Each row was made from one walk, in order. Every step used is in the known rows, and no mark comes twice. Write each row's walk.
Known rows
pivob-sosan-dase-guge-fatu-sigo: [-0.54 -1.31 -0.52  4.50  1.28  1.43 -2.15  1.68 -1.40 -0.55 -1.48  0.66
 -1.41 -4.68 -1.69  4.30 -1.90  1.80  1.31  3.88 -0.50 -1.67 -1.80  3.49
  0.40  2.10  1.18  1.80 -0.30]
fatu-sosan-tonif-sigo: [-0.91 -0.97  0.14  1.37  0.30  0.37 -1.02  0.78  1.37 -1.00 -1.57  1.46
  1.13 -2.74  0.21  4.83 -1.77 -0.21 -0.59  1.70 -0.60 -2.06 -1.30  1.19
  1.41  0.27  0.28  2.52 -0.42]
fatu-sigo-gavubad: [-1.47 -0.78  0.46  2.07  0.85  0.32 -1.48  0.07  0.78 -0.28 -0.35 -1.11
 -2.54 -5.01  1.36  4.52 -0.90  0.04  1.08  2.78  1.27 -0.31 -3.18  2.75
 -0.77  0.60  1.54 -0.50 -0.39]
gavubad-sosan-tonif-sigo: [-1.41 -0.30 -0.64  2.01 -0.21  0.54  0.47  0.22  2.61 -1.06 -2.30  2.04
 -0.41 -1.04 -0.43  4.93 -1.78 -0.94  0.42  1.48  0.64 -2.09 -0.98  1.46
  0.54  1.54  0.48  1.04 -0.36]
sigo-gavubad-sosan-dase: [-2.71 -0.07 -0.74  4.64  0.82  0.03  0.10 -0.86  3.12 -0.43 -1.35 -0.07
 -3.76 -5.42  0.45  4.60 -0.68  0.03  2.77  1.29  1.75 -1.60 -2.66  2.62
  0.83  1.82  1.49  0.08 -0.21]
sigo-gavubad-sosan: [-2.07  0.03  0.16  2.18  1.08 -0.49 -0.12 -0.44  4.50 -0.31 -1.24 -0.37
 -5.29 -5.36  1.11  4.52 -0.64 -0.81  2.88  1.48  1.78 -1.14 -2.16  2.49
 -0.50  2.21  1.11 -0.50 -0.29]
dase-guge-fatu-sosan: [-0.63  0.10  1.01  0.27  2.15  0.40 -1.56  2.29  2.48 -0.52 -0.42  0.73
 -2.42 -6.40 -0.15  3.88 -1.32  0.68  0.92  1.27  0.16 -2.02 -1.99  3.08
  0.68  2.32  0.50  2.24 -0.15]
guge-fatu-sigo: [-0.61 -0.09  0.79  0.37  0.64  1.58  0.73  1.37 -1.02 -0.86  0.24  0.48
 -1.50 -4.82  1.35  3.85 -1.06  0.05  0.04  1.58  0.11 -2.14 -3.19  3.78
 -0.63  1.59  1.32  0.10 -0.34]
gavubad-sigo-fatu: [-1.43 -0.10 -1.26  1.16  0.18  0.58  1.19 -0.07  0.31 -1.79 -1.34  1.62
 -3.76 -2.57  1.79  5.16 -1.71 -1.19 -0.16  0.72  3.57 -2.30 -2.02  3.55
 -0.60  2.22  0.84  2.48 -1.25]
sigo-fatu-sosan: [-0.73 -0.73  0.54  0.26  1.09 -0.06  0.04  0.91  2.22 -1.29 -1.04  1.09
 -2.87 -5.18  2.76  5.07 -1.22 -0.82  0.10  1.04  1.24 -1.93 -1.49  3.31
  0.43  2.09  0.67  3.26 -0.62]
guge-vasolem-sosan-fatu-sigo: [-0.45  0.43  1.05  1.34  0.73  0.57 -0.56  1.25 -0.30  0.21 -0.53  2.46
 -3.13 -4.66  0.97  3.47 -1.84 -0.93 -1.52  0.13 -1.80 -2.38 -2.85  2.72
 -1.09  2.51  1.05  0.60 -0.03]
gavubad-sigo-fatu-sosan-dase-guge-vasolem: [-1.94  0.11 -1.85  4.47  1.01  0.31 -1.55  0.38  0.62 -1.27 -1.71  1.94
 -3.48 -5.50  0.07  4.57 -2.10  0.54 -1.76  1.57  2.91 -3.28 -1.83  2.52
  1.63  1.95  0.19  4.88 -0.91]
fatu-sosan: [-0.57 -0.67  0.34  1.10  1.26 -0.38 -2.31  0.71  1.47 -0.67  0.00  1.03
 -1.10 -5.70  1.67  4.44 -0.91 -0.04  0.67  0.79  0.00 -1.29 -1.82  2.90
  1.29  1.51  0.65  1.12 -0.03]
vasolem-guge-fatu-sigo-gavubad-sosan: [-2.38  0.05  1.67  1.81  1.47  1.81 -0.57  0.71  4.16 -0.80 -1.18 -2.59
 -6.85 -7.61  2.53  2.74 -1.26  0.28  2.61  3.00 -0.88 -0.81 -3.00  3.39
 -2.49  1.01  1.44 -0.53 -0.05]
pivob-sosan-dase-guge: [-0.93 -1.24 -1.72  5.18  1.27 -0.36 -4.40  1.60  0.07 -0.15 -1.91  1.82
  0.43 -3.55 -2.57  4.90 -2.00  1.34  1.84  2.87  0.39 -1.03 -0.74  2.86
  1.88  2.51  0.89  1.35 -0.12]
dase-sosan-tonif-sigo-fatu: [-1.08 -0.61 -0.03  0.77 -0.77  1.17  0.90  1.85 -0.29 -0.51 -4.08  2.10
 -0.18  0.62  0.24  5.37 -2.50 -1.33 -1.05  1.95  0.15 -2.22 -1.25  2.37
 -0.14  1.76  0.47  2.54 -1.46]
dase-guge-vasolem-sosan: [-1.43  1.21  0.02  1.93  0.96 -0.65 -3.05  2.63  1.55  0.34 -0.77  2.46
 -1.46 -4.42 -1.86  4.09 -2.03 -0.39 -0.39  0.28 -0.64 -2.19 -1.53  2.17
  1.09  3.19  0.61 -0.34  0.14]
sosan-dase-guge-fatu-sigo: [-1.19 -0.36 -0.31  3.43  1.04  1.73 -1.22  1.76 -1.32 -0.81 -0.58  0.86
  0.11 -4.22 -1.36  4.09 -1.52  1.38 -0.01  2.34  0.91 -2.00 -3.22  3.67
  0.87  1.64  1.50  1.21 -0.09]
tonif-sigo-fatu-sosan-dase-guge: [-1.84 -1.48 -0.41  3.68  0.85  1.07 -2.87  0.86  1.21 -1.50 -2.46  1.45
 -0.93 -3.35  0.88  5.38 -1.91 -0.31 -1.12  1.42  1.31 -2.32 -1.07  1.75
  2.05  1.50  0.41  5.31 -0.80]
gavubad-sigo: [-1.35 -0.09 -1.50  2.00  0.43  0.15 -1.12 -0.24 -0.33 -1.16 -0.24  1.65
 -1.78 -3.21  0.59  4.42 -1.42 -0.51  0.51  0.42  2.22 -1.73 -2.31  3.11
  0.32  1.62  0.83  0.70 -0.64]
guge-dase: [-1.07 -0.12 -0.19  1.42  0.84 -0.35 -2.37  1.52 -1.51 -0.08  0.90  2.84
  1.25 -3.07  0.27  5.17 -1.52  0.16  0.15  0.01  1.14 -2.52 -2.52  3.37
  1.45  2.74  1.19  0.41  0.02]
guge-fatu: [-0.99  1.13  0.55 -0.26  0.75  1.08  1.66  1.74  0.58 -0.66  0.10  1.31
 -1.25 -4.75  0.54  3.89 -1.19 -0.28  0.66  0.31  0.34 -3.01 -2.92  3.65
  0.06  2.41  1.17  0.12 -0.47]
guge-dase-sosan-tonif-sigo-fatu: [-1.18 -0.87  0.18  1.39 -0.51  0.85 -0.03  2.20 -2.51  0.00 -2.97  3.21
  1.02  1.08 -0.08  6.01 -2.80 -0.82 -1.45  1.53  0.27 -3.18 -1.54  2.68
  0.52  2.54  0.58  3.37 -1.19]
dase-guge-vasolem: [-1.28  1.22 -0.85  1.82  0.93 -0.40 -3.73  2.47  1.25  0.27 -0.38  2.17
  0.14 -4.64 -1.61  3.87 -1.76  0.42 -1.30  1.44  1.40 -2.26 -2.04  2.32
  1.27  2.69  0.53 -0.37 -0.16]
sosan-tonif: [-0.85  0.36 -0.77  0.85  0.26 -0.20  0.83  1.74  0.94 -0.56 -1.08  2.28
  2.08 -1.79 -1.61  4.74 -1.69  0.29  0.60  1.94  0.95 -1.66 -2.08  2.91
  0.80  1.48  1.12  0.14 -0.21]
tonif-sigo-gavubad: [-2.47 -0.14  0.24  1.86  0.36  0.68 -1.55  0.09  1.86 -0.41 -1.00 -0.36
 -1.95 -3.84  1.50  4.79 -1.30 -1.08  0.37  0.93  0.83 -1.89 -2.54  1.30
 -0.01  0.93  0.98  0.48 -0.92]

Which walk is each row?
[-2.38  0.12 -0.15  1.57  0.02  0.61  0.76  0.53  2.20 -0.38 -2.09  0.16
 -0.14 -2.14 -0.91  4.99 -1.78 -0.44  0.48  2.35  0.77 -1.89 -2.38  0.97
 -0.06  0.31  0.96  0.98 -0.92]	sosan-tonif-sigo-gavubad
[-0.25 -1.73  1.25  2.08  1.45  1.16 -6.34  2.52 -2.79  0.81 -1.10  1.76
 -0.46 -3.29  1.36  3.24 -2.50  0.74 -0.38  1.72 -2.58 -0.60 -3.07  4.22
 -1.42  2.06  1.26  1.20  0.07]	vasolem-guge-dase-sosan-fatu-sigo
[-0.98  0.10 -0.78  1.54  0.33 -0.31  1.28  0.74  3.16 -0.65 -1.84  2.31
 -0.85 -2.12 -1.14  4.68 -1.41 -0.06  1.71  2.00  1.40 -1.47 -1.34  2.83
  0.40  2.25  0.87 -0.13 -0.01]	gavubad-sosan-tonif
[-1.93 -0.42  0.24  2.02 -0.16  0.59 -0.86  0.98  0.84  0.58 -3.39  0.14
 -0.82 -1.44 -0.80  4.82 -1.94 -0.50  0.77  2.47 -0.63 -1.34 -2.31  1.33
 -0.19  0.69  0.67  0.53 -1.15]	dase-sosan-tonif-sigo-gavubad
[-1.90  1.09 -1.81  4.23  0.67  0.08 -3.52  2.02  0.11  0.17 -0.40  2.47
  1.55 -4.47 -2.17  3.94 -1.80  1.08 -1.39  1.16  1.28 -2.83 -2.50  2.42
  2.64  2.39  0.87  0.40 -0.05]	sosan-dase-guge-vasolem
[-0.95 -0.66 -0.91  1.03  0.59  0.14  2.82  0.10  1.64 -1.93 -2.23  1.79
 -3.03 -2.75  0.64  5.33 -2.11 -0.14  0.15  2.18  2.62 -1.99 -1.40  3.02
 -0.17  1.12  0.40  4.34 -1.05]	gavubad-sigo-fatu-sosan-tonif
[-0.42 -1.65  0.59  2.50  1.75  0.54 -1.41 -0.06  1.26  0.24 -1.74 -0.66
 -5.23 -5.38  0.96  4.20 -1.51  0.25  1.99  3.71 -0.31 -0.42 -2.24  2.74
 -2.50  1.66  1.26  1.64 -0.76]	pivob-sosan-fatu-sigo-gavubad
[-1.45 -0.34  0.61  3.45  1.04  1.52 -0.28  1.94 -1.12 -0.71 -0.98  1.24
 -1.44 -4.17 -1.48  4.25 -1.83  0.61  0.84  1.20 -1.18 -2.01 -2.66  3.47
  0.55  2.14  1.55  0.91  0.21]	vasolem-sosan-dase-guge-fatu-sigo
[-2.22 -1.14 -0.47  5.38  0.69  0.57 -0.58 -1.42  1.76 -0.77 -1.19 -0.95
 -4.01 -5.30  1.22  4.56 -0.55  0.32  2.19  2.52  1.51 -0.60 -3.03  2.77
  0.05  0.97  1.65 -0.08 -0.07]	fatu-sigo-gavubad-sosan-dase
[-2.61 -0.44  0.25  2.60  0.43  0.47 -1.02 -0.89  3.83 -0.58 -1.76 -0.49
 -4.99 -4.27  1.99  4.68 -0.98 -1.57  1.60  0.86  1.12 -1.59 -1.82  1.15
 -0.35  1.57  0.76  0.45 -0.68]	tonif-sigo-gavubad-sosan
[-1.59 -0.33 -1.57  3.97  0.95  0.13 -3.61  1.53  0.23 -0.44 -0.94  2.06
  1.70 -2.97 -2.09  4.68 -1.58  0.98  0.53  1.31  1.64 -1.47 -2.17  2.97
  2.30  2.07  1.27  0.77  0.02]	sosan-dase-guge
[-0.50 -0.37 -0.14  1.71  0.25 -0.44 -1.52  2.55 -2.52  0.85 -1.47  3.32
  2.67 -0.48 -1.98  5.13 -2.18  0.76  0.35  1.65 -0.25 -1.98 -2.24  3.51
  1.24  2.54  0.96  0.41 -0.20]	guge-dase-sosan-tonif
[-0.11 -0.45  0.32  0.68  0.95  0.42 -2.13  1.48 -0.32  0.76 -1.99  2.43
 -1.43 -2.47  0.52  3.64 -1.54 -0.68  0.31  0.36 -0.62 -1.39 -2.62  3.71
 -0.69  2.95  0.91  0.82 -0.68]	dase-sosan-fatu
[-2.18  0.25  1.62  1.00  1.44  2.02 -1.21  1.71  2.18 -0.65 -0.31 -2.49
 -3.72 -7.26  1.93  2.79 -1.63  0.80  1.40  3.18 -1.22 -1.04 -3.70  3.44
 -2.16  0.17  1.65 -0.47 -0.27]	vasolem-guge-fatu-sigo-gavubad
[ 0.23 -1.76  0.94  1.85  1.10  0.62 -3.72  1.46 -3.94  1.06 -0.97  2.80
 -0.66 -2.07  0.91  4.31 -1.81  0.11 -0.73  1.09 -0.68 -1.38 -3.15  4.08
 -0.65  2.85  1.21  1.61 -0.24]	guge-dase-sosan-fatu-sigo
[-1.85  0.15  0.69  2.40  1.51  1.60 -1.66  1.96  1.57 -1.16 -0.07 -0.03
 -1.02 -7.83  1.76  2.78 -1.70  1.33  0.91  0.76 -2.54 -2.52 -2.75  3.51
  1.28  0.81  1.16  1.70  0.18]	vasolem-guge-fatu-sosan-dase
[-1.32 -1.42  1.76  2.35  1.82  1.09 -5.50  1.83 -1.00  1.23 -1.50 -0.31
 -3.04 -4.60  1.45  3.28 -2.32  0.85  0.92  2.61 -2.17 -0.30 -3.64  3.74
 -2.27  1.37  1.48  1.09 -0.22]	vasolem-guge-dase-sosan-fatu-sigo-gavubad
[-2.01  1.01  0.07  1.34 -0.21  0.57  0.93  2.91  2.11 -0.54 -3.38  3.03
 -1.15 -1.08 -2.11  5.29 -3.20 -1.29 -2.21  1.36 -0.14 -3.55 -0.70  1.01
  0.35  2.61  0.25  2.93 -0.85]	dase-guge-vasolem-sosan-tonif-sigo-fatu
[-1.06 -0.90  0.00  2.13 -0.34  0.42 -2.29  2.11 -3.09  0.58 -1.93  3.19
  2.89  0.55 -1.17  5.33 -2.51 -0.09 -0.94  1.19 -0.96 -2.67 -1.80  2.08
  1.34  2.00  0.57  1.26 -0.62]	guge-dase-sosan-tonif-sigo
[-1.82  1.01 -0.20  2.09 -0.05  0.15 -1.42  2.76  1.52  0.09 -2.35  2.95
  0.62 -1.51 -3.29  4.60 -2.90 -0.52 -1.62  1.33 -1.20 -2.90 -0.92  0.55
  1.26  1.90  0.19  0.98 -0.26]	dase-guge-vasolem-sosan-tonif-sigo
[-1.58  0.07  0.83  1.76  1.49  0.92  2.38  1.13  4.12 -0.28 -2.64 -0.82
 -4.75 -4.09 -2.30  4.27 -1.52  1.15  2.50  4.74  1.76 -0.84 -2.39  2.71
 -1.73  1.58  1.12  0.81 -0.31]	dase-guge-fatu-sigo-gavubad-sosan-tonif
[-1.27 -0.67  0.46  2.28  0.98  0.17 -6.80  3.10 -1.76  0.74 -0.68  1.71
  0.71 -3.51  0.63  3.84 -2.29  0.60  0.72  0.94 -2.32 -1.15 -2.30  3.92
  0.65  2.31  1.04 -0.36  0.18]	vasolem-guge-dase-sosan
[-0.27 -1.00  1.27  1.09  1.03  0.72 -0.53  0.80 -0.19 -0.42 -0.90  2.00
 -2.61 -3.49  1.00  4.15 -1.60 -1.02  0.33  0.25 -1.45 -1.01 -2.48  3.27
 -1.42  2.21  1.42  1.05  0.09]	vasolem-sosan-fatu-sigo
[-1.61 -0.35 -0.07  0.54 -0.25  1.36 -0.04  0.82  0.71 -1.41 -1.62  1.55
 -1.52 -2.12  2.45  5.36 -1.80 -1.98 -1.38  0.50  1.49 -2.77 -1.48  2.21
  0.08  1.98  0.75  2.45 -1.16]	tonif-sigo-fatu
[-2.17 -0.19  0.20  3.68  1.44  1.60 -0.22  1.01  0.20 -0.40 -0.95 -0.99
 -2.35 -5.58 -1.22  4.12 -1.35  1.51  1.28  3.11  1.21 -1.54 -3.80  3.10
 -0.07  1.09  1.75  1.05 -0.42]	sosan-dase-guge-fatu-sigo-gavubad
[-1.22  0.35  1.63 -0.01  1.79  1.14 -1.94  2.36  2.85 -1.07  0.10 -0.20
 -2.31 -7.82  2.19  2.67 -1.66  0.63  0.95  1.04 -2.36 -1.95 -2.30  3.50
 -0.20  1.20  0.81  1.16  0.08]	vasolem-guge-fatu-sosan
[-1.14  0.09  0.35  2.28  1.13  1.13  1.06  0.89  0.35 -1.07  0.13  1.08
 -1.09 -6.75  1.16  3.77 -0.94  0.76  0.63  0.14 -0.61 -3.30 -3.01  3.46
  1.84  1.54  1.07  2.20 -0.16]	guge-fatu-sosan-dase
[-2.88  1.21  0.40  2.54  0.44 -0.16 -0.46  2.12  3.24  0.55 -2.71  1.09
 -1.90 -2.89 -3.09  4.64 -2.71 -0.38 -0.45  2.05 -0.75 -2.52 -1.66 -0.01
  0.31  1.41  0.43  1.01 -0.58]	dase-guge-vasolem-sosan-tonif-sigo-gavubad
[-1.69 -0.04  0.09  1.78  1.24  0.24 -5.06  2.54 -0.16 -0.25  0.90  1.82
  1.39 -4.26  0.72  3.99 -2.18  0.72  0.37  0.66 -0.78 -1.71 -2.36  3.60
  0.83  1.98  1.25 -0.17  0.45]	vasolem-guge-dase
[-1.77  1.14  0.08  1.68 -0.70  0.35  0.71  1.82  0.46 -0.23 -1.57  2.89
  0.44 -2.06 -1.25  4.47 -2.53 -1.16 -1.86  0.24 -2.01 -3.61 -1.54  0.81
  1.06  1.52  0.43  0.48 -0.33]	guge-vasolem-sosan-tonif-sigo
[-2.47 -0.11  1.23  3.79  1.44  1.23  0.57  1.30  0.78 -0.25 -1.32 -0.75
 -4.05 -5.33 -1.27  4.39 -1.56  0.76  2.04  1.93 -0.64 -1.42 -3.37  2.90
 -0.28  1.61  1.76  1.11 -0.03]	vasolem-sosan-dase-guge-fatu-sigo-gavubad
[-0.70 -0.64  0.88  1.44  1.55  0.68 -5.65  2.92 -1.03  1.06 -1.29  2.58
 -0.28 -3.30  0.61  3.25 -2.62  0.41  0.18  0.36 -2.38 -1.57 -2.69  4.11
 -0.64  2.88  1.06  1.09 -0.03]	vasolem-guge-dase-sosan-fatu
[-0.57 -1.24  1.22  1.77  1.25  0.81 -2.19  0.41 -0.03  1.02 -2.35 -0.44
 -4.19 -3.99  1.49  3.75 -1.26 -0.26  0.98  2.46 -0.43 -0.11 -3.51  3.34
 -2.25  1.55  1.34  0.66 -0.86]	dase-sosan-fatu-sigo-gavubad
[-1.76 -1.44 -1.67  4.19  1.39  0.42 -1.64 -0.03  0.80 -1.89 -1.96  1.62
 -3.23 -4.13  0.32  5.23 -1.86  0.46  0.12  1.56  3.21 -1.83 -1.53  3.08
  1.20  1.72  0.58  5.20 -0.81]	gavubad-sigo-fatu-sosan-dase-guge
[-1.56 -0.06 -0.46  0.46 -0.58  1.18  2.22  1.29  0.92 -1.43 -2.61  2.32
  0.57 -0.15  0.21  5.55 -2.36 -1.28 -1.22  1.73  1.42 -2.92 -1.40  1.97
  0.04  1.39  0.76  3.08 -1.20]	sosan-tonif-sigo-fatu
[-1.76 -1.26 -0.20  3.25  0.21  1.34 -0.73 -0.05  0.36 -1.77 -1.61  1.35
 -1.25 -3.90  3.08  5.33 -1.55 -0.90 -1.29  0.21  0.52 -3.09 -1.61  1.97
  1.83  1.06  0.66  4.77 -0.91]	tonif-sigo-fatu-sosan-dase
[-2.32 -1.40 -0.75  5.75  1.41  0.44 -2.96 -0.49  2.51 -0.43 -1.96 -0.87
 -3.84 -4.72 -0.74  4.78 -0.92  0.95  2.21  3.67  2.23 -0.10 -2.40  2.58
  0.33  1.37  1.47  0.69  0.05]	fatu-sigo-gavubad-sosan-dase-guge
[-1.25  0.27 -2.00  5.44  0.82 -0.33 -4.59  1.97  0.05  0.39 -1.27  2.19
 -0.04 -4.87 -2.67  4.19 -2.15  1.49 -0.07  2.75  0.01 -2.52 -1.08  2.28
  2.21  2.83  0.56  1.03 -0.23]	pivob-sosan-dase-guge-vasolem
[-1.13 -0.72  0.78  1.31  1.45  0.93 -0.48 -0.02  1.48  0.08 -0.86 -0.22
 -3.49 -4.83  1.15  3.97 -1.15 -0.14  0.75  2.31  0.97 -0.65 -3.63  3.01
 -2.08  1.03  1.58  1.20 -0.56]	sosan-fatu-sigo-gavubad
[-1.62 -0.82  0.36  2.44  0.01  0.97 -5.46  3.15 -1.72  0.36 -2.26  2.15
  3.04 -0.76 -0.67  4.30 -3.21  0.49 -0.60  1.70 -2.79 -1.78 -1.72  2.27
  0.71  1.15  0.67  0.97 -0.18]	vasolem-guge-dase-sosan-tonif-sigo
[-2.51  0.02 -0.90  6.10  1.04  0.24 -3.02 -0.11  2.27  0.09 -1.70 -0.56
 -4.16 -6.16 -0.92  4.08 -1.18  1.09  0.36  3.52  1.91 -1.39 -2.73  2.01
  0.74  1.63  1.09  0.14 -0.04]	fatu-sigo-gavubad-sosan-dase-guge-vasolem
